Each row was made from one small tree. The marks that hang from a mark follow it in brackets, in alphabetical order. Every link used is in the known rows. Write each row's tree.
Known rows
D[M[S[L]]]: [ 2.77  0.65 -2.50 -0.74 -2.03  2.77 -1.04 -0.26 -0.76 -0.35 -0.26  4.31
 -1.12 -1.31  1.72  0.98 -0.36  2.79  2.42  1.31 -0.28]
D[M[S[L P] V]]: [ 0.64 -0.79 -1.69  0.36 -0.86  0.02  1.64 -0.38 -0.63  0.60  0.87  6.06
 -2.74 -1.58  4.56  2.23 -0.11  4.16  1.55  0.27 -0.50]
K[P[S]]: [ 0.36 -2.24 -0.94 -0.48 -0.20  2.84 -2.82  0.97  1.26 -0.45 -1.52 -0.85
 -0.40  0.22  2.72 -1.01 -1.05  3.30  2.48 -0.66  1.36]
L[S[M[V[E]] P]]: [-0.16 -1.42  0.32  0.53 -0.69 -1.31 -0.75 -0.21 -2.30 -0.68  0.43  4.83
 -1.42  0.21  5.99  1.38 -1.47  3.47 -2.06 -2.46 -0.54]
P[S]: [ 1.80 -0.20 -1.68 -1.94 -0.66  3.76 -2.21 -0.08  0.38 -1.59 -0.78  0.68
  0.37  0.27  2.69 -0.66 -1.32  2.49  1.88  1.25  0.74]
S[M P]: [ 1.45 -0.64 -0.32  1.05 -0.55  1.99 -0.04  1.08  0.11 -3.74 -1.23  3.41
 -1.08 -1.32  3.79  2.26 -1.00  3.39 -0.54 -2.59  2.19]
E[V[M P[S[L]]]]: [ 4.30  0.52 -2.56 -0.65 -1.87  0.83 -2.16 -0.78  1.07  1.32 -1.75 -0.78
 -1.14 -1.26  1.92 -2.56 -2.04  2.93  1.81 -0.94  0.14]
D[M[S]]: [ 3.18  1.32 -1.58 -0.38 -2.26  3.33 -1.46 -0.57 -1.47 -0.54 -0.60  2.38
 -1.46 -0.98  2.85  1.08 -0.25  2.87  1.76  1.29  0.66]
S[L M[V[E]] P]: [ 0.40 -0.78  0.26 -0.42 -0.79 -1.28  0.09  1.35 -0.61 -1.41 -0.81  6.11
 -1.58 -0.23  5.42  3.44 -2.97  3.41 -0.95 -2.48 -0.32]
S[L]: [ 1.07 -0.46 -1.81 -2.07 -0.28  2.57 -2.80  0.73  0.75 -2.69 -2.26  3.86
  1.30 -0.79  1.70  0.37 -1.38  2.35  2.40 -0.66  0.59]
V[E M P]: [ 4.12  1.59  0.59 -0.48 -2.09  1.11 -4.95 -0.44 -1.57 -0.78 -2.64 -0.45
 -0.19 -1.34  3.10 -0.22 -2.46  2.88 -1.02 -1.66  1.69]
K[P[S[M]]]: [ 1.03 -1.55 -0.72  1.21 -1.53  2.83 -0.98  1.59  1.33 -0.87 -0.91 -0.21
 -1.51  0.60  2.60  0.27 -1.38  2.73  1.09 -1.08  1.58]
M[V[E]]: [ 0.90  0.36  0.61 -2.87 -0.89  0.12 -3.36  0.42 -1.57 -1.04 -2.62  2.83
 -0.20  1.12  5.70  1.56 -3.00  2.72  0.43 -0.71  0.28]
P[S[L M]]: [ 1.99 -0.07 -2.53 -0.60 -1.60  3.44 -0.22  0.75  1.22 -1.66  0.25  3.44
 -0.42  0.16  1.43  0.58 -1.79  1.85  1.21  0.80 -0.23]
M[S[L] V[P]]: [ 0.53 -0.14 -2.73  0.18 -0.46  1.35 -0.89 -0.65  0.11  0.46 -0.93  4.54
 -0.43 -1.06  1.88  0.02 -2.48  3.68  0.28 -0.80 -1.75]
D[M[S[L] V[P]]]: [ 1.21  0.58 -2.59  0.37 -1.57  1.06  0.00 -0.85 -0.26  1.81  0.48  4.11
 -2.48 -1.92  2.59  0.98 -1.51  3.55  1.20  0.51 -1.02]
V[E M]: [ 4.22  1.62  1.10 -1.64 -2.63  1.00 -4.87  0.32 -2.11 -1.39 -3.05  0.63
  0.22  0.26  4.07  0.48 -1.56  2.22  0.07 -0.62  1.86]
L[S[M[V]]]: [-0.24 -0.51 -1.18  0.63 -1.11  0.72 -1.01  0.31 -1.28 -0.86 -0.07  4.20
 -0.54  1.02  4.04  0.39 -0.39  1.83 -0.54 -1.00 -0.29]
L[S[M[V] P]]: [-0.76 -1.93 -0.76  1.73 -0.17 -0.29  0.62  0.08 -1.01 -1.32  0.70  5.07
 -1.44 -0.22  5.17  0.99  0.23  3.17 -1.07 -2.36  0.28]
D[M[S[L] V[E]]]: [ 2.17  0.97 -1.04 -1.89 -2.40 -0.01 -1.16 -0.33 -2.09  1.64 -0.26  5.07
 -1.96  0.14  4.47  2.14 -2.31  2.86  1.20  1.38 -1.72]
P[S[L]]: [ 1.42 -0.72 -2.58 -2.18 -0.53  3.32 -1.76  0.00  1.23 -1.31 -0.52  2.73
  0.61 -0.28  1.42 -0.76 -1.42  2.48  2.62  1.22 -0.46]
V[E M P[S[L]]]: [ 4.03  0.76 -1.23 -1.00 -2.22  1.44 -3.81 -0.90 -0.22  0.89 -0.49  0.40
 -0.35 -1.28  1.59 -1.46 -2.63  2.91 -0.01  0.31 -0.31]
P[S[L M[V[E]]]]: [ 1.39  0.28 -1.04 -1.66 -2.12  0.44 -0.31  0.65 -0.34  0.30  0.31  4.29
 -1.28  1.58  4.10  1.79 -3.73  1.98  0.03  0.86 -1.67]

Write each row's tree
[ 0.84 -0.28 -1.64 -2.27 -0.44  0.54 -2.18 -0.73  0.21  1.35 -0.09  2.41
 -0.79 -0.21  3.22 -0.19 -4.21  3.43  0.31  0.33 -2.12] : M[V[E P[S[L]]]]
[ 0.68 -1.26 -0.66 -0.85 -0.47 -0.77 -0.67 -0.18 -1.70 -0.07 -0.85  6.39
 -0.80 -0.37  4.68  1.82 -2.56  4.64 -0.11 -1.23 -2.10] : M[S[L P] V[E]]
[-0.88 -2.29 -1.23  0.86 -1.13  0.59  0.39  2.07  1.92  1.06 -0.11  2.83
 -1.93  1.15  3.24  0.94 -1.75  2.66  1.47 -0.92 -0.03] : K[P[S[L M[V]]]]
[ 4.43  1.35 -0.17 -0.74 -2.43  1.90 -4.03 -1.22 -1.04  0.61 -0.74 -1.61
 -0.62 -0.68  2.81 -1.39 -2.68  2.97 -0.78  0.24  0.71] : V[E M P[S]]
[ 4.94  1.96 -0.25  0.61 -3.02  1.64 -4.22 -1.37 -2.52  0.38 -1.94  0.42
 -0.64 -1.18  2.33 -0.64 -2.38  3.60 -1.75 -0.92  0.09] : V[E M[S] P]
[-0.41 -1.33 -0.75  0.84 -0.24 -0.27  1.41  1.53  0.69 -2.00 -0.45  6.38
 -1.52 -0.64  4.47  2.87 -1.31  3.28 -0.03 -2.32  0.55] : S[L M[V] P]
[ 0.96  0.53  0.18 -1.70 -0.27  0.23 -3.51 -0.26 -1.04 -0.39 -2.25  1.49
 -0.54 -0.33  4.73  0.95 -3.89  3.42 -0.73 -1.83  0.17] : M[V[E P]]
[ 1.90  0.20  0.22 -0.34 -1.60 -0.59 -0.02 -0.74 -2.94  0.92  0.22  4.08
 -3.10 -0.67  6.66  2.76 -1.62  4.43 -0.23  0.14 -0.19] : D[M[S[P] V[E]]]
[ 1.49  1.14  0.20  0.03 -1.51  0.12 -2.00  0.36 -1.05 -0.59 -1.54  2.31
 -1.61 -0.16  4.66  2.31 -4.24  2.87 -2.09 -2.30  0.34] : S[M[V[E P]]]
[ 0.58 -2.09 -1.76  0.84 -1.18  2.42 -0.71  1.96  2.15 -0.50 -0.46  1.83
 -1.11 -0.03  1.38  0.24 -1.57  2.63  1.75 -1.11  0.49] : K[P[S[L M]]]
[ 1.24 -1.57 -2.09  0.14  0.00  2.09 -0.37 -0.16 -0.09 -1.97 -0.75  5.38
  0.14 -1.81  1.86  0.49 -0.82  4.42  0.99 -1.26 -0.75] : M[S[L P]]
[ 1.29  0.53 -2.10 -0.71 -1.92  0.90  0.18 -0.22 -0.85  1.01  0.05  5.34
 -1.94 -0.14  3.63  1.74 -0.56  2.73  2.25  1.64 -0.97] : D[M[S[L] V]]
[ 2.56 -0.17 -1.19  0.76 -1.17  2.35  0.18 -0.67 -1.38 -1.01  0.14  3.10
 -2.19 -2.23  3.86  1.53  0.30  4.32  1.11  0.00  1.28] : D[M[S[P]]]
[ 2.67 -0.35 -3.39 -1.93 -0.16  1.87 -1.76 -0.68  1.79  0.51 -1.66  0.34
 -0.61 -1.41  1.73 -2.21 -3.23  3.53  2.36 -1.24 -0.90] : E[V[P[S[L]]]]
[ 0.33 -1.20 -0.67  0.58 -0.11  0.59  0.23 -0.41 -1.11 -0.93 -0.72  4.45
 -1.22 -0.28  4.88  1.29 -0.83  4.60  0.07 -1.14 -0.09] : M[S[P] V]
[ 4.42 -0.31 -1.43  0.53 -1.82 -0.65 -0.59 -0.28 -0.68  0.11 -2.51  3.17
 -1.25 -1.40  3.29 -0.61 -0.61  4.18  1.30 -2.53  0.01] : E[V[M[S[L P]]]]
[ 1.00 -1.16 -1.19  0.78 -0.33  1.50  0.21  1.33  1.04 -3.52 -0.87  5.37
 -0.63 -1.66  2.58  2.26 -1.07  3.29  0.31 -2.50  1.24] : S[L M P]
[ 0.64 -1.82 -1.15  1.67 -0.24  1.63 -0.52 -0.03 -0.69 -2.76  0.53  3.92
 -0.47 -1.47  3.27  0.18  0.24  3.20 -0.86 -2.50  0.78] : L[S[M P]]
[-0.10 -0.51 -1.72  1.71 -0.72  0.73 -1.17 -0.57 -0.66 -0.26  0.38  2.99
 -1.02 -0.50  3.15 -0.16 -1.31  2.55 -1.48 -2.03 -0.29] : L[S[M[V[P]]]]
[ 3.59  0.85 -2.11  1.37 -2.20  2.25 -2.57 -0.88 -0.34  0.17 -1.28  2.54
 -0.15 -1.97  0.18 -1.18 -1.01  3.41 -0.03 -0.82 -0.25] : V[M[S[L]] P]
[-0.04 -2.76 -1.77 -0.83 -0.18  2.39 -2.21  1.34  2.19 -0.18 -1.29  1.16
  0.03 -0.33  1.42 -1.18 -1.24  3.10  3.28 -0.47  0.28] : K[P[S[L]]]
[ 5.00  1.90  0.29 -0.57 -3.43  1.53 -4.02 -0.60 -3.09 -0.22 -2.32  1.52
 -0.06  0.36  3.17  0.15 -1.51  2.87 -0.69 -0.02  0.25] : V[E M[S]]
[ 4.59  1.46 -1.21  0.25 -2.80  1.23 -3.82 -1.06 -1.59  0.67 -1.70  2.36
 -0.26 -1.65  1.15 -0.78 -2.62  3.51 -0.93 -0.94 -1.04] : V[E M[S[L]] P]
[ 3.98 -0.05 -0.19  0.27 -2.17  0.12 -2.17 -0.58 -2.08 -0.51 -1.27  4.24
 -0.42 -1.27  2.94  0.56 -1.15  4.07 -0.42 -0.99 -0.53] : V[E M[S[L P]]]
[ 1.88  0.11 -2.98  0.64 -1.22  3.48 -0.50 -0.07  1.83 -0.99  0.78  2.23
 -0.94 -1.51  0.53 -0.11 -2.70  2.80  0.02 -0.38 -0.43] : V[P[S[L M]]]
[ 4.84  1.13 -1.63 -0.33 -2.06  1.26 -2.62 -0.91  0.27  1.16 -2.01 -2.60
 -1.48 -0.88  3.08 -2.53 -2.04  3.13  1.04 -1.12  1.30] : E[V[M P[S]]]
[ 3.73  0.77 -1.74  0.34 -2.74  2.08 -2.40 -0.08 -0.89 -0.62 -1.75  3.69
  0.29 -0.47  1.13 -0.45 -0.06  2.61  1.01  0.28 -0.08] : V[M[S[L]]]
[ 2.53  1.54 -0.08 -1.58 -2.58  0.41 -1.49 -0.57 -2.98  1.37 -0.55  3.16
 -2.41  0.66  5.62  2.08 -2.09  3.15  0.52  1.48 -0.63] : D[M[S V[E]]]
[ 1.14 -0.57  0.29 -0.58 -0.65 -0.41 -0.98 -0.45 -2.51 -0.37 -1.06  4.27
 -1.24  0.12  5.73  1.79 -2.42  4.79 -0.98 -1.25 -0.92] : M[S[P] V[E]]
[ 4.66  1.35 -0.78 -0.30 -1.71  0.42 -3.62 -0.32 -0.13 -0.25 -4.03 -1.57
 -0.93 -1.44  3.36 -1.43 -1.85  2.96  0.89 -3.11  2.25] : E[V[M P]]
